What can hang from each mark:
Q632: Q486 Q944
Q458: Q59 Q81 Q977
Q944: Q423 Q429 Q523 Q632 Q977
Q59: Q458 Q944
Q429: Q944
Q423: Q486 Q944
Q81: Q458
Q149: Q429
Q486: Q423
Q693: Q944

Every row comes from one small tree of marks. The marks that hang from a mark follow it in brackets, in the order of their numbers. Every link used is in the known rows. Which tree was each row made from?
In the rows, 128 means zero.
Known rows:
Q81{Q458{Q59{Q944{Q423 Q632}} Q977}}: [107  56 149 124 146 136 179 119  81 105 112 108 122 120 115 109 166  96
  98 103  89  87 103  78 140  89 156  93 114 102 167]
Q149{Q429{Q944{Q423 Q523 Q632 Q977}}}: [134  79 164 125 104 175 188 108  65 127 151  66 134 104 184  69 178 114
 107 138 118  69  75 114 115 102 126 108 142 158 147]
Q693{Q944{Q632}}: [145 104 125 130 131 133 150 123 120 126 134 117 122 134  94  98 163 107
 123 141 126 118 127  99 140 135 144 124 140 120 153]
Q486{Q423{Q944{Q632 Q977}}}: [152  87 177 122 125 170 196 124  85 146 134 111 120 118 135 104 150 109
 152 163 110 106  77 115 136 131 129 133 171 140 181]
Q149{Q429{Q944{Q632 Q977}}}: [120  88 137 119 112 155 165 107  94 121 139  74 120 116 160  67 163 127
  99 128 131 100  83 101 119 112 139 121 121 151 140]
Q429{Q944{Q523 Q632{Q486{Q423}}}}: [147  83 180 174 113 153 150 121 116 133 154  50 125 121 122 102 167 120
 103 160 129  67  86 127 121 128 126 134 163 148 146]
Q429{Q944{Q632 Q977}}: [126  91 150 110 120 165 144 111 101 126 127  98 124 117 136  85 159 123
 106 134 118  95  91  99 119 112 133 120 131 147 148]
Q944{Q523 Q977}: [135 118 131  96 115 155 141 108  83 133 130 110 117 108 154 115 147 106
 123 124 110  99  98 124 121 115  94 109 135 131 138]
Q944{Q429 Q632{Q486} Q977}: [154  99 134 133 141 142 159 108 107 130 147  97 132  91 194  76 175  99
 104 131 119  78  71  95 139 110 131 127 143 132 155]
Q149{Q429{Q944}}: [107 109 136 147 108 122 139 121 128 124 140  72 126 133 131 113 139 149
 108 124 139 124 117 120 113 126 144 125 119 153 119]
Q632{Q486{Q423{Q944{Q429 Q523 Q977}}}}: [159  88 181 153 117 145 188 110  85 159 156  60 119  95 169 127 169 101
 138 154  99  77  58 115 129 125 109 118 185 150 174]
Q458{Q81}: [103 101 122 108 127 117 124 121 133 129 133 124 128 122 128 147 140 122
 111 121 121 119 131 120 143 127 140 139 129 115 130]
Q458{Q59{Q944} Q81 Q977}: [ 72  45 123  74 128 122 134 109 106 124 131  83  97 105  86 155 145 102
  80 104  91 104 110  63 123 107 137 102 103  76 172]
Q693{Q944{Q423{Q486} Q429 Q523 Q977}}: [165  82 175 125 126 151 199 109  66 145 155  83 145 103 156 125 193  93
 141 138  79  79  94  87 134 140 122  94 185 144 184]
Q81{Q458{Q59 Q977}}: [ 82  92 114 111 141 109 138 108 114 108 102 109 109 134 100 162 132 129
 113  92 120 110 127 104 148  98 147 108 102  99 144]
Q693{Q944{Q429 Q523 Q632 Q977}}: [163  86 129  98 127 150 180  98  75 141 142  88 116 108 159  68 198  82
 111 131 100  84  87  80 140 124 110 103 153 129 169]
Q632{Q486 Q944{Q523}}: [133 116 140 178 111 112 112 108 132 127 159  69 138 106 109 141 156 113
 112 140 131  76 108 128 127 110 108 136 148 125 105]
Q429{Q944{Q423{Q486} Q523 Q632}}: [144  74 200 147 116 166 180 122  94 135 156  79 163 106 143  97 183 118
 133 153 117  67  98 119 135 144 125 117 190 152 149]
Q486{Q423{Q944}}: [140 108 175 150 121 137 170 138 119 148 135 109 125 136 106 148 128 129
 160 159 118 131 114 133 132 144 132 136 168 143 158]
Q423{Q486 Q944{Q429 Q523}}: [141  92 179 133 119 123 194 111 101 162 158  78 150  95 167 120 178 110
 164 144 113  95  91 115 155 167  96 113 208 143 149]
Q486{Q423{Q944{Q523 Q632 Q977}}}: [157  82 180 112 113 178 202 115  66 153 140  92 115 110 146  95 164  96
 151 166 108  86  67 124 137 130 102 124 184 139 172]
Q944{Q423 Q632}: [150 107 152 138 137 156 164 136 110 126 138 140 146 120 154  97 149 115
 134 145 126 104 118 124 137 118 145 130 145 130 149]
Q423{Q486 Q944}: [125 103 175 142 123 128 170 126 120 148 148 103 148 108 115 145 149 122
 168 151 121 124 113 122 148 163 123 128 188 136 148]
Q81{Q458{Q977}}: [100  98 119 125 144 108 142 114 112 111  92 134 125 134 124 154 134 124
 117 103 110 113 130 121 148 112 137 130 118 117 138]
Q59{Q458{Q81 Q977} Q944{Q423 Q632}}: [116  26 151 110 137 137 179 132  85 115 117  94 130  87 150 109 166  75
  73 125  83  94  99  56 135 109 145 128 129 102 167]
Q423{Q486 Q944{Q429 Q632 Q977}}: [151  75 178 114 134 150 215 109  85 154 151  96 148  85 183  84 186 100
 158 148 107  91  68  90 159 151 119 121 199 142 174]
Q429{Q944{Q423 Q632}}: [138  93 173 147 126 159 155 133 118 126 137 108 147 127 133  99 157 131
 119 145 125  93 115 114 125 118 156 125 148 151 148]
Q81{Q458{Q59{Q944} Q977}}: [ 82  77 125 112 137 110 142 111  99 108 103  96 102 128  88 142 143 108
  91  85  93 113 115  83 130  99 138  91  97  99 147]
Q693{Q944{Q977}}: [134 110 123 110 126 140 137 114  99 127 127 111 112 130  96 135 148 108
 121 128 103 126 120  97 117 120 136 110 127 127 161]
Q429{Q944{Q523 Q632}}: [131  94 153 123 113 153 141 112 109 132 137  82 129 119 131  83 168 122
 109 139 132  83 103 118 129 126 113 117 150 142 128]

Write each row's tree:
[153 101 131 100 139 151 170 111  92 134 133 121 127 105 197  67 166 105
 116 127 113  96  82  94 139 115 123 123 138 135 155]
Q944{Q429 Q632 Q977}
[132  82 199 127 107 171 170 114  75 136 149  74 151 102 145 132 168 121
 133 141  92  73  92 113 114 129 117 103 177 160 156]
Q429{Q944{Q423{Q486} Q523 Q977}}
[144 104 177 143 109 144 176 128 100 154 140  92 122 127 116 139 140 118
 158 160 116 111 102 142 133 145 105 128 180 141 153]
Q486{Q423{Q944{Q523}}}
[150 113 159 172 134 119 153 126 123 132 148 110 157 120 152 129 155 128
 128 134 113  95 119 107 129 112 144 135 148 143 133]
Q632{Q944{Q423 Q429}}
[165  82 179 124 143 163 209 121  80 137 152 119 160  92 207  79 183 103
 140 140  99  76  75  95 147 131 136 121 178 143 178]
Q944{Q423{Q486} Q429 Q632 Q977}
[119  97 159 137 110 154 164 121  92 122 142  80 136 120 158 116 146 138
 112 128 113 104  99 111 101 104 153 112 122 163 149]
Q149{Q429{Q944{Q423 Q977}}}
[141  83 175 114 112 187 167 111  70 130 139  89 137 106 158  85 174 110
 116 143 104  64  84 110 118 103 123 106 154 153 156]
Q429{Q944{Q423 Q523 Q632 Q977}}
[ 91  61 115  99 134 109 137 121 117 116 107  93 117 101 136 159 134 108
  89 112 114 116 124  81 143 118 138 143 116  99 148]
Q59{Q458{Q81 Q977}}
[171  77 182 114 134 172 217 109  61 143 157 100 157  83 218  74 197  90
 139 142  99  59  67 101 150 132 109 111 189 145 169]
Q944{Q423{Q486} Q429 Q523 Q632 Q977}
[114  99 138 115  94 148 150 100  85 129 142  53 116 113 158  99 157 127
 101 120 121  96  88 117 106 113 110 106 125 155 128]
Q149{Q429{Q944{Q523 Q977}}}
[153 103 162 180 133 127 147 114 110 129 161  85 154  96 165 135 168 113
 112 135 103  70  88  96 119  88 145 129 146 145 149]
Q632{Q486 Q944{Q423 Q429 Q977}}
[145 106 125 110 132 130 154 109  99 135 129 103 117 123 134 117 165 107
 118 122  98 119 109  78 124 123 137 107 134 136 168]
Q693{Q944{Q429 Q977}}
[173  74 178 144 134 144 210 117  84 143 165  88 155 107 155  90 207  91
 140 150 102  76 102  92 155 154 130 109 199 135 175]
Q693{Q944{Q423{Q486} Q429 Q523 Q632}}
[110  28 131  86 122 131 167 112  75 121 116  66 111  78 150  92 176  63
  64 117  89  81  86  61 140 119 105 120 130  94 148]
Q59{Q458{Q81 Q977} Q944{Q523 Q632}}
[159  92 179 119 114 153 202 113  71 162 139  83 118 111 171 117 159 107
 150 149  95  92  70 113 131 135 100 115 181 153 176]
Q486{Q423{Q944{Q429 Q523 Q977}}}
[158  96 132  91 128 158 178 101  75 140 137 103 124  97 207  56 179  93
 116 128 113  76  72 102 141 114  97 114 151 132 149]
Q944{Q429 Q523 Q632 Q977}
[170  71 175 129 143 155 212 117  77 137 154 103 152 106 159  91 199  93
 138 144  90  85  90  72 147 140 151 110 180 141 195]
Q693{Q944{Q423{Q486} Q429 Q632 Q977}}
[175  85 156 172 136 134 179 117 103 136 165  77 143 103 155  92 203  87
 115 148 112  66 100  97 143 121 140 111 172 132 167]
Q693{Q944{Q423 Q429 Q523 Q632{Q486}}}
[163  90 176 149 128 131 191 122  92 145 161  83 152 113 142 129 190 103
 145 141  94  89 114 100 141 155 129 102 190 142 171]
Q693{Q944{Q423{Q486} Q429 Q523}}
[154  45 158 131 144 137 199 135  78 123 117  88 133  85 189  72 172  80
  86 123  86  93  83  49 127 114 134 114 134 123 174]
Q59{Q458{Q977} Q944{Q423 Q429 Q632}}
[160  85 173 132 137 143 192 119  84 138 150  99 149 110 145 133 183 106
 140 136  82 100 103  79 132 141 149 104 172 145 190]
Q693{Q944{Q423{Q486} Q429 Q977}}
[ 96  34 149  92 139 127 169 114  95 131 139  83 117  98 137 145 164 101
  85 101  76  86 101  50 126  98 154  95 119  92 196]
Q458{Q59{Q944{Q423 Q429}} Q81 Q977}
[157 100 162 182 128 122 149 115 115 134 153  68 131 114 143 136 157 120
 107 144 108  80  77  98 116 107 137 144 147 145 154]
Q632{Q486{Q423} Q944{Q429 Q977}}
[ 94  45 125  98 128 110 143 124 103 117 107  79 112  92 123 139 144  87
  69 107  85 118 111  61 124 118 131 125 112  99 148]
Q59{Q458{Q81 Q977} Q944}
[137  76 165 170 112 152 173 117 102 123 154  42 118 118 149  88 163 128
  90 150 128  84  64 111 111 113 153 137 135 157 157]
Q149{Q429{Q944{Q632{Q486{Q423}} Q977}}}
[145  92 185 143 113 154 168 112  75 131 161  88 159  95 137 138 169 106
 142 144  95  67  93 115 127 119 108 122 178 139 142]
Q632{Q944{Q423{Q486} Q523 Q977}}
[154  87 161 155 128 128 180 107 111 154 163  72 140  84 179  83 191  93
 135 151 128  69  76 114 158 133 109 122 188 133 146]
Q423{Q944{Q429 Q523 Q632{Q486}}}
[154  72 181 105 124 158 220  99  68 160 158  79 144  76 193  74 201  86
 157 151 103  70  56  97 161 151  92 112 209 140 170]
Q423{Q486 Q944{Q429 Q523 Q632 Q977}}
[156  88 186 146 120 144 186 106  75 141 161  79 164  89 177 123 184 105
 139 137  90  59  80  99 132 122 108 120 188 149 149]
Q632{Q944{Q423{Q486} Q429 Q523 Q977}}
[157  91 160 141 126 171 166 111  79 128 155 100 140  85 177  93 176  88
 119 147 112  58  77 121 131  97 118 114 156 130 156]
Q944{Q423 Q523 Q632{Q486} Q977}
[130  96 174 118 108 172 147 113  78 132 135  86 134 112 146 126 155 120
 118 134  99  78  99 118 103 105 121 101 146 159 152]
Q429{Q944{Q423 Q523 Q977}}
[139 104 183 178 124 127 155 131 121 126 158 106 171 116 112 153 152 130
 146 147 115  95 124 118 135 133 141 140 173 136 133]
Q632{Q944{Q423{Q486}}}
[150 106 157 145 130 137 159 116  97 132 145 108 149 109 165 124 160 119
 123 131  98  87  97  94 120  96 138 125 143 147 147]
Q632{Q944{Q423 Q429 Q977}}
[ 71  60 113  73 134 123 130 105 120 123 129  96 104 114  99 174 133 123
 102 106 118 104 124  83 141 105 146 120 107  77 171]
Q458{Q59 Q81 Q977}
[111  98 129 108 133 117 158 105  83 117 116  85 107 119 150  99 169 101
  91  78  83 108  83  74 131  93 138  78 103 130 136]
Q81{Q458{Q59{Q944{Q429 Q977}}}}
[ 89  72 126  69 118 137 134 108  92 124 140  81  97 104 107 129 154  97
  83 101  86 108  91  72 117  96 136  91 102 100 155]
Q458{Q59{Q944{Q977}} Q81}
[127  84 141 109 101 160 170  97  77 128 145  58 117 108 173  59 174 114
  97 129 128  80  73 110 118 111 111 111 133 150 134]
Q149{Q429{Q944{Q523 Q632 Q977}}}
[141  82 176 156 126 169 149 119 103 121 149  83 145 102 147 104 170 116
 105 148 113  69  86 103 115  96 157 121 145 152 164]
Q429{Q944{Q423 Q632{Q486} Q977}}
[ 98  24 127  72 141 127 171 101  98 130 136  77 104  93 140  97 176  90
  73 104  91  82  87  41 144 107 139 107 118  79 186]
Q458{Q59{Q944{Q429 Q632}} Q81 Q977}
[152 101 126 103 122 136 160  99  81 141 136  85 113 115 145 109 178  95
 117 123  93  99  99  87 126 123 108  96 146 136 162]
Q693{Q944{Q429 Q523 Q977}}
